What can hang from each mark:
B: W Z
Y: C Z
H: C E X
C: H W Y
Z: B Y
W: C
E: H

Each row was made from one small tree. Brackets hold a mark, then the marks that hang from it, in alphabetical order. Every link used is in the known rows. Write each row's tree.
Known rows:
(B Z): -0.94 -1.35  0.80  1.01 -1.09 -2.00  0.10 -0.54  0.44 -0.05  0.27  0.43 -0.86  0.81  2.33  0.41  0.06  5.04  1.67 -0.84 -1.20 -1.05 -1.12 -3.16 -4.38
(C (H X) Y):  0.95  0.46  1.56  1.73 -1.13 -0.31  0.58 -1.59  0.75 -0.08 -1.30 -0.45 -0.66  5.13  4.64  2.38 -3.08  4.53  1.48 -1.10 -1.51 -0.30 -2.65 -2.77 -2.01
(C (H E X) Y):  0.97  0.25  1.63  1.88 -1.06 -1.06  0.14 -1.33  1.23 -0.57 -1.67 -0.60 -0.44  3.95  4.52  2.64 -3.88  4.45  1.50 -1.32 -2.41 -0.27 -3.00 -1.92 -2.31
(C (H E) Y):  1.24  0.50  1.51  2.07 -1.18 -0.56  0.06 -0.71  0.74 -0.31 -1.34  0.10 -0.15  2.12  4.42  2.35 -3.83  4.50  1.50 -1.47 -1.49 -0.42 -2.82 -1.46 -1.52
(B W (Z (Y C))): -2.59 -1.15  0.78  1.09 -0.63 -0.50  0.31 -0.67 -1.29  0.46  0.32  1.12 -0.66 -1.64  1.74 -2.01 -1.12  4.71  1.50 -1.45 -1.73 -0.60 -1.67 -6.16 -5.99
(B (W (C H)) (Z Y)): -2.54 -0.09  1.26  1.23 -0.29  0.01  0.42  0.07 -1.28  0.51  0.47  1.03 -0.33 -0.32  1.87 -2.02 -1.89  4.71  1.39 -1.55 -1.34 -0.55 -2.48 -6.65 -5.45
(W C): -0.32 -0.04  0.58  1.06  0.06 -1.57 -0.58  3.16 -0.23 -0.37  0.72 -0.35 -0.34  1.74  1.23  0.75  0.04  3.72  1.82 -0.37 -0.66 -0.74 -1.86 -3.98 -2.13
(H (C W Y) E):  0.67 -1.62  1.26  2.29 -1.60 -2.69 -0.71  1.54 -0.29 -0.69 -0.87 -0.46 -0.77 -4.77  2.53  2.70 -2.89  3.73  1.78 -1.44 -1.50 -1.14 -2.72 -1.32 -3.62
(Z B (Y (C H))): -1.02 -0.37  1.59  0.87 -0.82 -1.99  0.18  1.04  0.88 -0.70  1.18  0.53 -0.40  2.12  1.82  0.24 -1.71  5.00  1.42 -1.87 -2.04 -0.35 -2.22 -4.15 -2.17
(B (W (C Y)) Z): -1.30 -0.53  0.97  1.79 -0.60 -0.88  0.62  0.67 -1.15  0.52 -0.42  1.01 -0.43 -1.08  2.30 -1.81 -0.64  4.57  1.49 -1.04 -0.85 -0.75 -2.13 -6.08 -5.52
(H C E X): -0.57 -1.76  1.11  1.01 -0.37 -4.03 -0.99  1.14  0.80 -1.54 -0.52 -1.90 -1.27 -1.69  1.20  3.49 -2.32  3.43  1.86 -1.18 -3.47 -0.92 -2.48 -0.81 -5.02
(H C): -0.37 -1.10  0.85  1.07 -0.69 -2.35 -0.53  1.56 -0.29 -0.51  0.55 -0.59 -1.12 -2.69  1.29  2.52 -0.99  3.63  1.79 -0.82 -0.84 -1.11 -1.64 -1.42 -3.42
(C (H X) W Y):  1.30 -0.19  1.79  2.50 -1.90 -0.32  0.08 -1.97  0.09  0.36 -0.77 -0.51 -0.81  4.06  5.28  1.76 -3.82  4.48  1.40 -1.46 -1.05 -0.53 -2.88 -3.83 -2.25
(Y (Z (B W))): -0.62 -1.31  1.13  2.02 -0.99 -2.40 -0.27  1.11  2.58 -0.23  0.30  1.08 -0.66 -0.46  1.72  2.33  0.61  5.36  1.68 -1.63 -1.89 -0.62 -1.45 -1.94 -2.37
(W (C (H X))): -0.10  0.47  1.06  1.04  0.27 -1.52 -0.68  2.29  0.12 -0.37  0.60 -1.02 -0.47  4.02  2.39  0.89 -1.98  3.90  1.65 -1.17 -1.25 -0.57 -2.57 -4.00 -2.19
(B W Z): -1.78 -1.11  0.90  1.52 -0.68 -1.25  0.24 -1.46 -0.69  0.45  0.29  0.93 -0.83 -1.55  1.79 -1.17 -0.27  4.55  1.45 -0.80 -1.30 -0.75 -1.52 -4.63 -6.07
(W (C (H X) Y)):  0.59  0.75  1.22  1.50 -0.28 -0.85  0.09  2.14  0.09 -0.17 -0.56 -0.53 -0.33  4.40  3.45  1.07 -2.24  4.10  1.64 -1.16 -1.00 -0.46 -2.84 -4.33 -1.78
(E (H (C W Y) X)):  0.51 -0.97  1.21  1.82 -0.85 -2.74  0.27 -0.96 -0.45 -0.10 -0.05 -1.17 -1.07  2.39  2.37  2.48 -2.92  4.16  1.10 -0.92 -1.60 -1.91 -1.90 -2.26 -3.45
(E H):  0.08 -0.25  0.72  1.27 -0.23 -2.19 -0.06 -1.26  0.06 -0.10  0.92 -0.41 -0.60  3.82  1.43  1.86 -1.53  4.32  1.08 -0.26 -1.25 -1.67 -1.05 -1.62 -2.24
(Z B): -0.08 -0.82  1.49  1.42 -0.90 -3.45  0.09  0.23  1.72 -0.93  0.97  0.41 -0.64  1.69  1.07  1.56  0.88  4.59  1.46 -0.26 -1.48 -0.67 -1.61 -2.18 -2.65
(E (H C)):  0.09 -0.56  0.86  1.27 -0.21 -2.76 -0.11 -0.22 -0.44 -0.23  0.84 -0.70 -0.82  0.83  1.43  2.36 -2.26  4.09  1.13 -0.83 -1.03 -1.92 -1.36 -1.14 -2.83
(C H W (Y Z)):  1.51 -0.38  1.53  2.99 -2.24  0.16 -0.19 -0.16  0.93  0.77 -0.91  0.62 -0.50  1.54  5.83  2.43 -3.66  5.49  1.58 -2.52 -0.47 -0.70 -2.61 -2.75 -0.60
(Z B Y): -1.57 -0.63  1.67  0.98 -1.17 -1.87  0.69 -0.39  1.28 -0.93  1.22  0.87 -0.41  2.16  0.24  1.45  0.81  4.70  1.44 -0.15 -2.04 -0.42 -1.74 -3.58 -2.72
(H (C W Y) E X):  0.38 -1.97  1.42  2.06 -1.44 -3.35 -0.59  0.59  0.20 -1.06 -1.30 -1.58 -1.21 -2.16  2.72  3.16 -3.02  3.53  1.79 -1.30 -2.87 -1.03 -2.97 -1.95 -4.77

Write each row's tree:
-2.42 -0.79  0.97  1.14 -0.58 -0.26  0.24 -0.98 -1.22  0.54  0.33  1.05 -0.59 -1.23  2.32 -1.97 -2.10  4.83  1.41 -1.89 -1.69 -0.52 -1.94 -6.04 -5.70 -> (B W (Z (Y (C H))))
-0.50  0.00  1.72  1.79 -0.22 -2.75  0.03  1.01  0.80 -0.54  1.17  0.48 -0.33  0.71  1.09 -0.11 -0.49  4.31  1.29 -0.94 -1.37 -0.45 -2.35 -4.00 -3.43 -> (Z (B (W (C H))))
-0.37 -0.23  1.61  1.93 -0.56 -2.62  0.49  1.05  0.67 -0.50  0.55  0.84 -0.39  0.41  1.14  0.04  0.37  4.31  1.36 -0.46 -1.29 -0.44 -2.28 -4.33 -3.46 -> (Z (B (W (C Y))))
-1.45 -1.22  0.92  0.92 -1.24 -0.99 -0.04 -0.05 -0.39  0.25  0.54  0.52 -0.70  0.64  3.08 -0.70 -1.96  5.34  1.61 -2.02 -1.42 -0.92 -1.61 -4.97 -4.11 -> (B (Z (Y (C H W))))
-2.16 -0.52  1.77  1.24 -0.84 -1.38  0.75 -1.01  0.65 -0.62  1.24  1.22 -0.43  0.56 -0.12  0.49  0.57  4.45  1.29 -0.07 -2.15 -0.22 -2.06 -4.57 -3.89 -> (Z (B W) Y)
 0.32 -0.11  0.63  1.77 -0.71 -1.00  0.07  3.69  0.46 -0.07 -0.71  0.40 -0.17  1.65  2.61  1.52 -0.08  4.50  1.91 -1.03 -0.60 -0.70 -2.04 -3.81 -1.20 -> (W (C (Y Z)))
 0.58 -1.01  0.80  1.51 -0.49 -2.46 -1.70  1.50 -0.06 -0.23  0.41 -1.23 -0.78  1.02  4.15  0.02 -4.36  4.17  1.65 -2.94 -2.05 -0.65 -2.40 -3.53 -2.78 -> (Y (C (H E X) W))
 0.52 -0.42  0.98  1.60 -0.65 -2.28  0.43 -0.22 -0.51 -0.11  0.08 -0.42 -0.75  1.13  1.95  2.58 -2.53  4.15  1.12 -0.81 -0.88 -1.93 -1.51 -1.42 -2.56 -> (E (H (C Y)))
 0.01 -0.06  1.40  1.22 -0.24 -2.03 -0.94 -1.14  1.21 -0.86  0.02 -1.22 -0.70  3.49  3.12  2.51 -3.49  4.16  1.52 -1.49 -2.80 -0.40 -2.67 -1.38 -2.92 -> (C (H E X))
 1.38 -0.39  1.85  2.64 -1.77 -1.20 -0.35 -1.72  0.39 -0.12 -1.13 -0.65 -0.62  2.76  5.14  2.05 -4.71  4.45  1.44 -1.88 -1.93 -0.53 -3.23 -2.88 -2.59 -> (C (H E X) W Y)
 0.73  0.95  1.12  1.63 -0.37 -0.43  0.08  2.58 -0.24  0.01 -0.35 -0.12 -0.08  3.04  3.35  0.84 -2.23  4.22  1.62 -1.20 -0.33 -0.55 -2.68 -4.12 -1.24 -> (W (C H Y))
-0.43 -0.77  1.30  2.05 -0.62 -2.22 -0.33  2.08  2.39 -0.19  0.36  0.93 -0.43 -0.01  2.14  1.89 -0.42  5.50  1.63 -2.21 -1.73 -0.55 -1.97 -2.45 -1.97 -> (Y (Z (B (W (C H)))))
 0.27 -0.66  1.10  1.44 -0.50 -2.80  0.50 -0.80 -0.14 -0.35 -0.22 -1.21 -1.03  2.95  2.12  2.83 -2.62  4.16  1.12 -0.75 -1.80 -1.79 -1.78 -1.74 -3.34 -> (E (H (C Y) X))
 0.81 -1.47  1.12  2.18 -1.13 -2.95 -1.37  3.55  2.15  0.08  0.57  0.31 -0.60 -0.33  4.66  0.72 -3.29  6.05  1.71 -4.37 -1.51 -0.76 -2.05 -2.91 -0.87 -> (Y (C H W) (Z B))
 0.18 -1.74  0.55  1.57 -0.78 -3.29 -0.89  4.25  2.49 -0.39  0.21  0.58 -0.66 -0.43  3.04  1.22 -0.63  5.73  1.92 -3.26 -1.89 -0.76 -1.24 -2.42 -1.27 -> (Y C (Z B))
-1.04 -0.61  0.87  1.01 -0.84 -0.39 -0.82  0.56 -0.61 -0.19  0.74 -0.06 -0.43  0.82  2.54  0.41 -3.11  4.30  1.67 -1.92 -1.82 -0.48 -2.20 -4.23 -2.30 -> (Z (Y (C (H E) W)))
-0.13 -0.81  1.00  1.09 -0.09 -3.20 -0.03 -0.67 -0.16 -0.44  0.52 -1.42 -1.13  2.78  1.44  2.79 -2.40  3.99  1.15 -0.70 -2.01 -1.80 -1.60 -1.57 -3.66 -> (E (H C X))
 0.37 -0.79  1.22  2.39 -1.68 -1.12  0.75  0.45  1.83 -0.04 -1.26  1.36 -0.44  0.66  3.06  2.34  0.11  5.21  1.68 -1.17 -1.24 -0.50 -1.80 -2.51 -1.75 -> (C (Y (Z (B W))))
 0.73 -0.72  0.67  1.56 -0.63 -1.61 -1.47  1.70 -0.62  0.23  0.86 -0.63 -0.73  0.47  4.16 -0.43 -3.81  4.32  1.63 -2.75 -0.76 -0.74 -2.04 -3.78 -1.98 -> (Y (C H W))
 0.29 -1.70  1.34  1.83 -1.57 -2.35 -0.02  0.37 -0.45 -0.35 -0.72 -1.30 -1.51 -0.46  2.90  2.68 -1.86  3.62  1.76 -0.99 -1.61 -1.00 -2.44 -3.02 -4.29 -> (H (C W Y) X)
-2.11 -0.21  1.73  1.27 -0.52 -1.41  0.65  0.53  0.21 -0.61  1.23  1.13 -0.21  0.74 -0.23 -0.19  0.42  4.35  1.35 -0.34 -1.92 -0.24 -2.32 -5.42 -3.70 -> (Z (B (W C)) Y)
 0.61  0.65  1.28  1.61 -0.26 -1.27 -0.18  2.27  0.30 -0.48 -0.84 -0.68 -0.15  3.59  3.33  1.27 -2.87  4.05  1.65 -1.35 -1.58 -0.46 -3.07 -3.73 -1.99 -> (W (C (H E X) Y))
 0.30 -0.89  1.05  1.55 -0.65 -2.70  0.38 -0.39  0.44 -0.27 -0.51 -0.98 -1.05  2.64  2.38  3.22 -2.56  4.56  1.21 -1.30 -1.94 -1.84 -1.70 -1.39 -3.02 -> (E (H (C (Y Z)) X))
-1.62 -0.22  1.68  1.21 -0.50 -1.44  0.24  0.38  0.27 -0.42  1.16  0.92 -0.36  0.46  1.45 -0.90 -1.91  4.72  1.27 -1.83 -2.16 -0.13 -2.49 -5.21 -3.39 -> (Z (B W) (Y (C H)))
 0.76  0.55  1.33  1.95 -0.66 -1.07  0.10  3.38  1.04 -0.08 -0.43  0.37 -0.04  2.61  3.63  1.48 -1.99  5.07  1.67 -1.96 -0.69 -0.58 -2.67 -3.68 -0.67 -> (W (C H (Y (Z B))))
 0.47 -1.50  0.59  1.86 -0.88 -1.83 -1.66  2.92  1.40  0.34  0.04 -0.53 -0.94  0.86  4.99  1.29 -3.73  5.50  1.89 -4.11 -1.85 -0.71 -1.96 -3.12 -1.43 -> (Y (C (H X) W) Z)
-0.09  0.40  1.10  1.16  0.32 -1.96 -0.94  2.54  0.35 -0.70  0.24 -1.11 -0.32  3.17  2.29  1.09 -2.72  3.89  1.68 -1.31 -1.88 -0.55 -2.78 -3.37 -2.44 -> (W (C (H E X)))
 0.19 -1.10  0.44  1.31 -0.38 -1.87 -1.35  3.07  1.76 -0.02 -0.30 -0.39 -0.87  1.70  4.53  1.59 -3.17  5.46  1.94 -3.84 -2.16 -0.57 -1.78 -2.47 -1.26 -> (Y (C (H X)) Z)
 0.54 -1.63  1.08  2.34 -1.87 -1.66 -0.23  1.89  0.00  0.13 -0.57  0.08 -1.05 -3.73  3.21  3.00 -1.75  4.38  1.86 -1.78 -0.45 -1.22 -2.07 -2.01 -2.59 -> (H (C W (Y Z)))
-1.33 -0.44  0.82  0.54 -0.46 -0.64 -0.53  0.44 -0.15 -0.47  0.33 -0.44 -0.49  2.30  2.23  0.80 -2.75  4.24  1.70 -1.64 -2.49 -0.35 -2.16 -3.97 -2.65 -> (Z (Y (C (H E X))))
 0.01 -1.87  1.10  1.86 -1.11 -3.37 -1.43  1.56 -0.30 -0.88  0.26 -0.84 -0.90 -5.20  1.59  2.61 -2.66  3.54  1.78 -1.46 -1.81 -1.22 -2.39 -0.91 -4.04 -> (H (C W) E)
-1.23 -0.89  1.32  0.80 -0.90 -2.26  0.24  1.46  0.82 -0.76  1.17  0.66 -0.41  1.43  1.01  0.27 -0.41  4.80  1.53 -1.23 -2.10 -0.45 -1.78 -4.33 -2.52 -> (Z B (Y C))
-1.23 -0.22  0.75  0.60 -0.50 -0.04 -0.35  0.61 -0.43 -0.18  0.73  0.07 -0.48  1.95  2.29  0.52 -2.29  4.30  1.67 -1.53 -1.61 -0.39 -1.85 -4.11 -2.05 -> (Z (Y (C H)))
-1.53 -0.23  1.11  1.55 -0.09 -1.00  0.03  0.76 -0.93  0.54  0.40  0.66 -0.43 -0.64  2.41 -1.90 -1.83  4.61  1.39 -1.73 -1.01 -0.76 -2.31 -5.71 -5.45 -> (B (W (C H)) Z)
-1.07 -0.02  1.23  1.88 -0.46 -0.63  0.56  0.45 -1.08  0.56 -0.36  0.91 -0.36 -0.45  3.00 -1.85 -1.99  4.77  1.38 -1.60 -0.82 -0.64 -2.55 -5.91 -5.13 -> (B (W (C H Y)) Z)
 0.41 -0.72  1.60  1.98 -0.97 -2.02 -1.36 -1.41  0.55 -0.38  0.42 -1.18 -0.81  2.31  3.70  1.89 -4.26  4.17  1.46 -1.81 -2.37 -0.60 -2.91 -2.36 -3.21 -> (C (H E X) W)
 0.55 -0.86  0.76  1.36 -0.54 -1.98 -1.38  1.27 -0.36  0.07  0.72 -1.10 -0.96  1.85  4.28 -0.15 -3.78  4.20  1.64 -2.71 -1.47 -0.67 -2.13 -4.00 -2.54 -> (Y (C (H X) W))
 0.23 -0.90  0.98  1.65 -0.57 -2.76 -0.28 -0.28 -0.81  0.00  1.08 -0.81 -0.86  0.30  1.66  2.05 -2.72  4.16  1.09 -0.99 -0.87 -2.05 -1.53 -1.63 -2.97 -> (E (H (C W)))
 0.73 -0.70  1.09  1.94 -0.99 -2.30  0.17 -0.55 -0.91  0.15  0.22 -0.46 -0.81  0.56  2.36  2.16 -2.84  4.24  1.09 -1.00 -0.66 -2.00 -1.69 -1.81 -2.65 -> (E (H (C W Y)))
 0.41 -0.15  0.94  1.87 -0.79 -1.57  0.22  3.78  0.95 -0.27 -0.56  0.57 -0.15  1.75  2.49  1.46 -0.02  4.71  1.83 -1.07 -0.75 -0.69 -2.15 -3.83 -1.20 -> (W (C (Y (Z B))))
